In the rows, zero is written as 128.
Known rows, with every way that one mark hangs from another:
z514(z741): [104 106 105 115 121 163 116  97 133 102 124 126 142 114 133 157 102 126
 148 135 122 161 141]
z620(z514 z776(z546) z977(z651(z678))): [121 101 161 142 137 117 141 146 160 157 227 167 126 120 118 185 113 122
 105 170 181 120 175]
z741(z514): [134  89 104 121 126 152 130  83 146 132 167 131 139 124 140 171 129 140
 146 128 114 158 152]
z741(z514(z620(z776(z546) z977(z651)))): [114 105 135 139 138  54 101 144 161 165 189 134 160 111 138 188 126 133
 159 130 138 119 159]
z678(z651(z977)): [118  71 101  63 126 250 173  93 150 163 149 163 113 100 111 164 140 152
 148 155 138 125 145]
z514(z620(z776)): [102  96 135 129 115 144 111 103 144 110 161 120 159  87 105 178 111 147
 155 130 126 112 151]
z799(z620(z977)): [146 109 113 121  85 161 187  91 127 121 130 146 127 121 113 130 140 170
 109 134 164 151 119]
z620(z514 z776(z546) z977): [123 136 151 176  99  96 122 137 148 112 171 167 169 100 115 176  84 110
  93 134 154 170 132]
z977(z651(z678)): [ 93  65 120  67 152 197 169  88 157 174 220 125  88 127 125 160 155 158
 148 174 148  97 190]
z620(z514 z776 z977(z651)): [148  90 135 142 133 135 143 116 139 121 217 151 107 122 114 157  91 128
 108 166 158 141 132]
z776(z546 z620(z514)): [113 144 138 163 111 120 114  88 144 137 150 160 184  88 121 177 105  61
 102 128 132 164 154]
z741(z514(z620(z977(z651)))): [135  76 114  85 144 115 129  91 140 178 188 134 118 139 145 158 155 155
 175 143 140 124 143]
z546(z776(z620)): [105 167  97 144 124 131 151  87 132 138 161 143 148 131  99 136 133  99
  95 120 111 149 144]
z651(z678 z977): [108  57 115  75 148 228 168  92 155 179 179 152 111 121 120 173 143 166
 127 159 155 111 162]
z799(z620): [131 100 107 114  86 191 173  66 133 111 131 133 137  99 105 145 137 155
 125 135 142 144 147]
z977(z651): [ 91  75  95  81 132 179 154  80 146 151 211 113 100 115 126 148 139 130
 147 159 115 129 166]
z741(z514(z620(z977))): [147  95 128 111 121 114 126  95 138 152 146 145 148 130 142 168 140 161
 160 123 138 145 125]
z620(z776 z977(z651(z678))): [117  80 141 116 147 154 175 148 152 153 224 131  86 137 120 156 134 174
 118 176 174  97 164]
z620(z514 z776 z977(z651(z678))): [154  82 157 128 148 152 158 129 148 143 231 162  94 132 114 174 109 144
 106 178 187 112 163]
z620(z776(z546) z977(z651(z678))): [ 85 102 147 127 138 115 156 167 170 167 218 135 119 120 122 174 133 154
 117 162 167 105 179]
z514(z620): [ 89  92 124  87 115 161 125  73 143 137 151 128 151  94 117 168 133 146
 166 135 121 126 150]
z514(z620(z776(z546)) z741): [ 75 135 141 153 122  87  63 140 149 103 112 127 200  77 123 200  81 115
 162 118 127 130 156]
z546(z776(z620(z514 z977(z651(z678))))): [153 147 129 130 158 123 178 100 133 175 219 187 104 164 104 143 142 103
  72 160 176 126 157]

Rows:
[ 95  83 121  70 132 137 146  88 141 173 193 127 114 122 129 140 153 153
 161 158 136 119 137] => z514(z620(z977(z651)))
[126 145 127 154 143  82 107 122 128 149 142 163 153 117 142 157  88  56
 112 148 153 168 138] => z776(z546 z620(z514(z741) z977(z651)))
[129 152 139 167 103  92 132 112 136 143 144 169 174 107 129 156 105  72
  90 131 149 177 127] => z776(z546 z620(z514 z977))
[149  99 119 112 136 143 123  99 122 129 171 160 110 136 140 154  90 109
 131 166 152 167 129] => z620(z514(z741) z977(z651))
[186  97 135 156 105 141 168 106 130 107 183 167 112 107  99 152 104 135
  96 163 184 137 136] => z799(z620(z514 z776 z977(z651)))
[137  92 134 146 132 118  94 107 143 114 163 129 168 102 124 198 112 146
 164 120 123 121 152] => z741(z514(z620(z776)))
[119 139 142 185 114 106  71 130 141  79 131 155 186  87 119 202  46  79
 122 133 136 167 151] => z620(z514(z741) z776(z546))
[205 128 143 188  97 129 129 126 111  60  98 176 151 106 104 159  62 129
  94 134 192 164 112] => z799(z620(z514(z741) z776 z977))
[ 88 126 135 132 142  61  84 159 147 137 151 133 161 104 132 175  97 120
 160 142 146 123 149] => z514(z620(z776(z546) z977(z651)) z741)
[197 109 127 166 117 129 135 121 116  81 139 166 117 118 110 155  76 118
 111 157 191 140 131] => z799(z620(z514(z741) z776 z977(z651)))
[136 163 138 178 116  80  99 129 124 124 102 175 181 109 138 159  75  61
  99 127 156 181 123] => z776(z546 z620(z514(z741) z977))
[111 129 144 173 106 123 105 111 155 102 175 153 181  80 110 194  79  92
 106 136 136 164 158] => z620(z514 z776(z546))
[161 121 122 141 149 125 124 112 108 134 153 165 119 130 137 145  89  76
 114 158 161 154 126] => z776(z620(z514(z741) z977(z651)))
[179 108 140 171  83 175 145  85 129  73 147 161 151  82  89 172  91 121
 102 138 170 144 148] => z799(z620(z514 z776))
[ 94 142 147 160 119  62  77 163 142 115 108 144 191  95 128 179  85 127
 146 119 145 138 128] => z514(z620(z776(z546) z977) z741)
[151 130 130 155 129 142 102  87 111  98 116 158 159 104 128 171  72  67
 118 133 138 162 137] => z776(z620(z514(z741)))
[ 67 123 144 144 110 103  96 120 163 126 157 128 197  72 109 190 111 127
 150 122 119 121 163] => z514(z620(z776(z546)))
[ 92 133 134 163 101  93 135 157 159 124 165 135 162 106 122 162 104 140
 104 128 136 157 132] => z620(z776(z546) z977)
[153 122 135 169  97 103 150 126 147 122 174 165 143  99 104 169 106 114
  95 150 179 139 152] => z799(z620(z514 z776(z546) z977(z651)))
[127 117 145 144 126 102  94 144 126  96 113 138 159 113 121 166  85 152
 154 129 149 133 114] => z514(z620(z776 z977) z741)
[120 132 130 141 130  95 139 108 140 171 187 163 147 114 131 155 120  67
 100 153 151 156 147] => z776(z546 z620(z514 z977(z651)))
[160 119 129 134 115 141 117 100 119 103 128 167 139 130 133 159  77 114
 117 142 157 183 114] => z620(z514(z741) z977)
[165 107 145 128 166 142 139 117 116 155 165 173 104 145 137 155 107 107
 112 171 191 124 153] => z776(z620(z514(z741) z977(z651(z678))))
[159 129 137 152 115 134 150  94 117 127 152 169 142 120 122 143 110  95
  90 140 160 165 112] => z776(z620(z514 z977))
[ 99  70 142  55 147 153 161 102 148 193 203 137 103 137 128 156 167 175
 160 168 171  89 165] => z514(z620(z977(z651(z678))))
[147 107 123 129 135 138 153  92 122 156 198 156 112 130 127 137 115  93
 102 160 153 146 129] => z776(z620(z514 z977(z651)))
[118  87 153 106 162 122 121 152 135 142 168 138 114 128 125 173 114 165
 162 164 181  81 161] => z514(z620(z776 z977(z651(z678))) z741)
[136 148 150 189 112  76  90 152 138  91 131 169 177 103 128 185  49  97
 104 133 157 182 127] => z620(z514(z741) z776(z546) z977)
[157 169 110 150 155  95 130 108 113 136 158 180 123 153 115 136  99  67
  89 145 154 160 123] => z546(z776(z620(z514(z741) z977(z651))))
